Every row comes from one small tree of marks. The marks that hang from a mark follow it in brackets, in alphabetical order. Every link used is in the known rows. Which tree was each row made from?
Known rows:
Z{J{H L}}: [-0.05  0.04  0.32  0.07  0.33 -0.10 -0.01 -0.03  0.14 -0.14 -0.05 -0.15
 -0.08  0.03  0.10  0.44 -0.30  0.32  0.09  0.01 -0.18  0.29 -0.03  0.48
 -0.07]
J{H}: [ 0.06  0.03  0.29  0.14  0.22 -0.19  0.05  0.13  0.21 -0.27 -0.04 -0.06
 -0.01 -0.13 -0.11  0.26 -0.24  0.42  0.14  0.23 -0.19  0.03  0.23  0.27
 -0.01]
V{J{H L Z{D}}}: [ 0.13  0.20  0.28 -0.28  0.14  0.11  0.01 -0.16  0.20  0.13 -0.22 -0.13
  0.15 -0.05  0.31  0.21 -0.10  0.18  0.13 -0.06  0.01  0.12  0.06  0.23
  0.05]
Y{F}: [ 0.21 -0.09  0.33  0.36  0.08 -0.07  0.29  0.15  0.47 -0.33 -0.05  0.02
  0.19 -0.39 -0.15  0.46 -0.15  0.37 -0.13  0.27 -0.48  0.07  0.19  0.49
  0.01]
F{J{H L V Z{D{T}}}}: [ 0.05 -0.07 -0.01 -0.50 -0.20  0.29 -0.13  0.05  0.11  0.14  0.21 -0.08
 -0.39 -0.18  0.24 -0.14 -0.03  0.38  0.00 -0.13  0.04  0.01 -0.05  0.18
  0.21]
V{J{H}}: [ 0.02  0.02  0.35  0.14  0.29 -0.27  0.19 -0.02  0.18 -0.25 -0.08 -0.04
  0.23 -0.06 -0.02  0.47 -0.27  0.38  0.04  0.18 -0.13  0.16  0.26  0.33
  0.00]
Z{D{T} J{H}}: [ 0.13 -0.25  0.53 -0.14  0.07 -0.14  0.14 -0.19  0.33 -0.09  0.15 -0.01
 -0.07 -0.21 -0.16  0.32 -0.07  0.37  0.14  0.17 -0.16  0.10  0.13  0.17
 -0.26]
J{H L V Z{D}}: [ 0.14  0.25  0.06 -0.46 -0.04  0.45 -0.16  0.01  0.14  0.05 -0.18 -0.13
 -0.10 -0.10  0.33 -0.01 -0.06  0.26  0.22  0.02  0.05 -0.10 -0.06  0.14
  0.14]
D{Z}: [ 0.19 -0.15  0.27  0.21  0.01 -0.05 -0.01  0.35  0.33 -0.17 -0.16 -0.03
 -0.03 -0.07 -0.21  0.33 -0.28  0.42 -0.01  0.21 -0.63 -0.30  0.13  0.29
 -0.09]
V{J{L Z{D{T}}}}: [ 0.36 -0.03  0.41 -0.22 -0.01  0.19  0.11 -0.23  0.34 -0.01 -0.11  0.02
 -0.09 -0.22  0.15  0.16 -0.04  0.22 -0.05  0.05 -0.04  0.00 -0.01  0.19
 -0.07]
S{D{T Z{J{L V}}}}: [ 0.29 -0.23  0.07 -0.20 -0.05  0.27 -0.05  0.07  0.16 -0.01 -0.02  0.01
 -0.41  0.10 -0.11  0.40 -0.25  0.31 -0.07 -0.07 -0.65 -0.20 -0.18  0.36
 -0.20]
V{J{H L Z{D{T}}}}: [ 0.17  0.02  0.32 -0.35  0.09  0.06  0.07 -0.22  0.14  0.11 -0.14  0.00
 -0.11 -0.13  0.28  0.06 -0.07  0.20  0.10  0.04  0.11  0.10 -0.06  0.16
 -0.03]
T{D{S} J{V Z}}: [ 0.31 -0.15 -0.21 -0.02 -0.05  0.03  0.20  0.14  0.29 -0.15  0.02 -0.21
  0.25 -0.01 -0.28  0.10 -0.39  0.29  0.38 -0.07  0.01 -0.17  0.06  0.01
  0.40]
Y{F{J{V Z}} H}: [ 0.02 -0.22 -0.03 -0.05 -0.24  0.20  0.07  0.45  0.35 -0.43  0.32 -0.03
  0.09 -0.26  0.07  0.39 -0.19  0.56 -0.26  0.02 -0.24  0.00  0.20  0.40
  0.41]
F{J{H Z{D}}}: [ 0.05 -0.09  0.23 -0.20 -0.13 -0.03 -0.04  0.17  0.33  0.06  0.23 -0.18
  0.04 -0.20  0.01  0.15  0.00  0.45  0.08 -0.11 -0.23  0.00  0.38  0.14
  0.18]
Z{D{S} J{L}}: [ 0.26 -0.20  0.23  0.00  0.06  0.11  0.14 -0.24  0.44  0.11  0.01 -0.18
  0.21 -0.07 -0.13  0.43 -0.33  0.21  0.28  0.09 -0.43  0.03  0.11  0.25
 -0.10]
F{J{H L Z{D}}}: [ 0.05  0.05  0.12 -0.28 -0.05  0.07 -0.16  0.13  0.22  0.20  0.08 -0.21
 -0.06 -0.13  0.22  0.04 -0.05  0.33  0.04 -0.28 -0.17  0.08  0.16  0.25
  0.18]
F{J{H L Z{D{T}}}}: [ 0.08 -0.11  0.15 -0.33 -0.09  0.03 -0.09  0.07  0.17  0.18  0.20 -0.08
 -0.33 -0.20  0.17 -0.11 -0.04  0.34  0.02 -0.15 -0.06  0.07  0.03  0.20
  0.10]
T{D{Z}}: [ 0.31 -0.24  0.23  0.24  0.10 -0.28 -0.01  0.35  0.37 -0.08 -0.11 -0.02
  0.23 -0.08 -0.19  0.23 -0.28  0.28  0.15  0.05 -0.56 -0.25  0.06  0.26
 -0.09]
L{J{H V Z}}: [-0.05  0.00  0.03 -0.11  0.01  0.34  0.05  0.06 -0.03 -0.14 -0.09 -0.17
  0.08  0.05  0.14  0.21 -0.17  0.45  0.09 -0.04  0.13 -0.06  0.22  0.14
  0.30]
V{J{H L Z}}: [ 0.02  0.17  0.21 -0.07  0.28  0.00  0.02  0.02  0.06 -0.09 -0.18 -0.11
  0.03  0.07  0.29  0.29 -0.25  0.26  0.03  0.03  0.05  0.21 -0.02  0.38
  0.15]
T{D{S Z} J{H V}}: [ 0.04 -0.23 -0.38 -0.07  0.06 -0.32  0.13  0.28  0.03  0.14 -0.10 -0.22
  0.27  0.22 -0.25  0.04 -0.56  0.20  0.47 -0.09 -0.25 -0.29 -0.09  0.07
  0.26]
H{J{L V}}: [ 0.13  0.22  0.19  0.13  0.15  0.35  0.04 -0.06  0.02 -0.20 -0.24 -0.15
  0.11 -0.07  0.09  0.33 -0.30  0.32 -0.02 -0.01 -0.08  0.01 -0.04  0.35
 -0.03]
L{J{H V Z{D{S T}}}}: [ 0.10 -0.33 -0.12 -0.37 -0.19  0.41  0.22 -0.23  0.02  0.21  0.06 -0.08
  0.10 -0.05  0.00 -0.03 -0.20  0.34  0.37  0.11  0.14 -0.21  0.16 -0.14
  0.21]

Which tree is each row?
[ 0.32  0.13  0.14  0.27  0.25 -0.37  0.03  0.05  0.31 -0.13 -0.23 -0.20
  0.19 -0.11 -0.16  0.14 -0.30  0.19  0.12 -0.31 -0.11  0.05 -0.03  0.26
  0.02] -> T{D J{L}}
[ 0.21 -0.24 -0.04 -0.47 -0.20  0.35  0.15 -0.05  0.19  0.06  0.12  0.02
 -0.15 -0.17 -0.04 -0.10 -0.20  0.35  0.42  0.40  0.03 -0.21  0.03 -0.06
  0.18] -> J{H V Z{D{S T}}}
[ 0.28 -0.40 -0.04 -0.24 -0.30  0.52  0.24 -0.23  0.21  0.09  0.04 -0.07
  0.11 -0.14 -0.14  0.05 -0.16  0.36  0.23  0.14 -0.01 -0.33  0.21 -0.12
  0.19] -> L{J{V Z{D{S T}}}}
[ 0.38 -0.23  0.16 -0.20 -0.03  0.20  0.24 -0.27  0.31  0.15 -0.05 -0.01
  0.04 -0.11  0.04  0.13 -0.25  0.18  0.16  0.20 -0.09 -0.04 -0.01  0.11
  0.03] -> V{J{L Z{D{S T}}}}
[ 0.10  0.09 -0.04 -0.16  0.08 -0.14  0.03  0.19  0.13 -0.20 -0.05 -0.21
  0.10  0.01 -0.06  0.03 -0.21  0.31  0.27 -0.23  0.22 -0.02  0.01  0.08
  0.31] -> T{D J{H V Z}}
[ 0.11 -0.07  0.34  0.34  0.16 -0.11  0.30  0.11  0.22 -0.42 -0.10 -0.03
  0.49 -0.29 -0.07  0.58 -0.31  0.40 -0.10  0.10 -0.28  0.06  0.20  0.34
 -0.09] -> Y{F H{J}}
[ 0.03  0.10 -0.22 -0.11  0.15 -0.24 -0.15  0.28 -0.05  0.12 -0.31 -0.22
  0.06  0.18  0.09 -0.04 -0.41  0.15  0.23 -0.38 -0.11 -0.16 -0.31  0.23
  0.12] -> T{D{Z} J{H L V}}
[ 0.22  0.20 -0.15 -0.42  0.02  0.20 -0.04  0.03 -0.07 -0.04 -0.14 -0.13
 -0.52  0.02 -0.03 -0.04 -0.20  0.27  0.08 -0.29  0.04 -0.07 -0.12  0.08
  0.16] -> S{D{T{J{H L V Z}}}}
[ 0.10  0.12  0.03 -0.04  0.03  0.45  0.10  0.13  0.03 -0.32 -0.20 -0.08
  0.23 -0.14  0.33  0.35 -0.27  0.31 -0.10 -0.04  0.01  0.05 -0.17  0.40
  0.18] -> Y{F H{J{L V Z}}}
[ 0.41 -0.02  0.35 -0.23 -0.07  0.28 -0.03 -0.06  0.36 -0.02 -0.10  0.01
 -0.28 -0.31  0.05 -0.02 -0.01  0.26  0.04  0.14 -0.09 -0.10 -0.05  0.11
 -0.09] -> J{L Z{D{T}}}
[ 0.35 -0.30  0.27 -0.08 -0.12  0.23  0.34 -0.23  0.24  0.05  0.05 -0.05
  0.18 -0.21 -0.27  0.14 -0.20  0.29  0.29  0.22 -0.13 -0.18  0.16 -0.07
 -0.04] -> H{J{Z{D{S T}}}}
[ 0.04 -0.18  0.04  0.05 -0.25  0.22  0.17  0.34  0.40 -0.29  0.26 -0.06
  0.02 -0.30 -0.01  0.37 -0.08  0.51 -0.31 -0.02 -0.34  0.06  0.18  0.52
  0.41] -> Y{F{J{V Z}}}
[ 0.14  0.00  0.03 -0.28  0.11  0.10  0.15 -0.20  0.18  0.29 -0.14 -0.16
  0.26  0.03  0.20  0.19 -0.31  0.12  0.35  0.08 -0.07  0.06  0.06  0.13
  0.18] -> V{J{H L Z{D{S}}}}
[ 0.08 -0.31 -0.09 -0.34 -0.11  0.04  0.03  0.01  0.13  0.33  0.26 -0.11
 -0.23 -0.10  0.08 -0.13 -0.25  0.28  0.22 -0.01 -0.12  0.03  0.02  0.13
  0.22] -> F{J{H L Z{D{S T}}}}
[ 0.11 -0.07  0.11  0.03 -0.10  0.47  0.07  0.05  0.16 -0.23 -0.08 -0.14
  0.11 -0.06 -0.01  0.30 -0.14  0.49 -0.05 -0.03 -0.03 -0.16  0.27  0.17
  0.24] -> L{J{V Z}}
[ 0.24  0.00  0.21 -0.13 -0.17  0.21 -0.11  0.13  0.42  0.09  0.07 -0.18
 -0.06 -0.22  0.07  0.14  0.00  0.34 -0.09 -0.24 -0.32 -0.03  0.22  0.26
  0.15] -> F{J{L Z{D}}}
[ 0.12 -0.06 -0.09 -0.31 -0.29  0.40 -0.08  0.23  0.38 -0.08  0.14 -0.08
  0.13 -0.31  0.33  0.20 -0.09  0.37 -0.17 -0.18 -0.25 -0.03  0.05  0.34
  0.29] -> Y{F{J{L V Z{D}}} H}
[ 0.14  0.07 -0.24 -0.32  0.02  0.01 -0.09  0.16 -0.14  0.14 -0.26 -0.11
 -0.47  0.13 -0.12  0.00 -0.33  0.24  0.07 -0.29 -0.36 -0.28 -0.22  0.13
 -0.04] -> S{D{T{J{H L V}} Z}}
[ 0.13 -0.23 -0.34 -0.07 -0.11  0.11  0.11  0.17  0.00  0.07 -0.17 -0.11
 -0.33  0.11 -0.22 -0.03 -0.59  0.29  0.11  0.05 -0.29 -0.36 -0.31  0.16
  0.12] -> D{S T{J{L V}} Z}
[ 0.02 -0.22 -0.01  0.13 -0.12  0.01  0.09  0.37  0.37 -0.43  0.30  0.00
  0.20 -0.32 -0.02  0.48 -0.26  0.58 -0.26  0.06 -0.38  0.01  0.25  0.44
  0.25] -> Y{F{J{V}} H}
[-0.08 -0.02  0.07  0.07  0.11  0.14  0.07 -0.03 -0.03 -0.13 -0.12 -0.16
  0.19 -0.01  0.04  0.28 -0.23  0.45  0.07  0.00  0.00 -0.04  0.27  0.20
  0.13] -> L{J{H V}}
[ 0.04 -0.04  0.33 -0.23  0.00  0.14  0.05 -0.13  0.32 -0.12  0.09 -0.13
  0.15 -0.10 -0.02  0.43 -0.09  0.38  0.20  0.11 -0.17  0.04  0.18  0.22
 -0.06] -> Z{D J{H V}}
[-0.14  0.06 -0.06 -0.08  0.07  0.05 -0.15  0.20  0.04 -0.07  0.14 -0.15
 -0.16 -0.04  0.19  0.16 -0.27  0.43 -0.05 -0.12 -0.14  0.11  0.05  0.45
  0.26] -> F{J{H L V}}
[ 0.29  0.08  0.27 -0.30 -0.13  0.58  0.04 -0.20  0.08 -0.02 -0.14 -0.05
 -0.09 -0.21  0.15  0.03 -0.05  0.27  0.04 -0.03  0.11 -0.12 -0.14  0.09
 -0.06] -> H{J{L V Z{D{T}}}}
[ 0.25 -0.22  0.13 -0.02 -0.09  0.19  0.36 -0.02  0.30 -0.04 -0.04 -0.10
  0.66 -0.23 -0.07  0.39 -0.31  0.25  0.24  0.11 -0.24 -0.11  0.22  0.06
  0.08] -> Y{F H{J{Z{D{S}}}}}
[-0.02  0.32 -0.12 -0.24  0.07  0.18 -0.06  0.15 -0.04 -0.15 -0.24 -0.28
 -0.26  0.08  0.13  0.02 -0.27  0.32  0.09 -0.22  0.22  0.01 -0.16  0.21
  0.31] -> T{J{H L V Z}}
[ 0.31 -0.10 -0.15 -0.19 -0.13  0.21  0.16 -0.21  0.23  0.08 -0.10 -0.14
 -0.11 -0.16 -0.21 -0.06 -0.34  0.22  0.23  0.05 -0.05 -0.22 -0.09  0.00
  0.03] -> Z{D{S T{J{L V}}}}
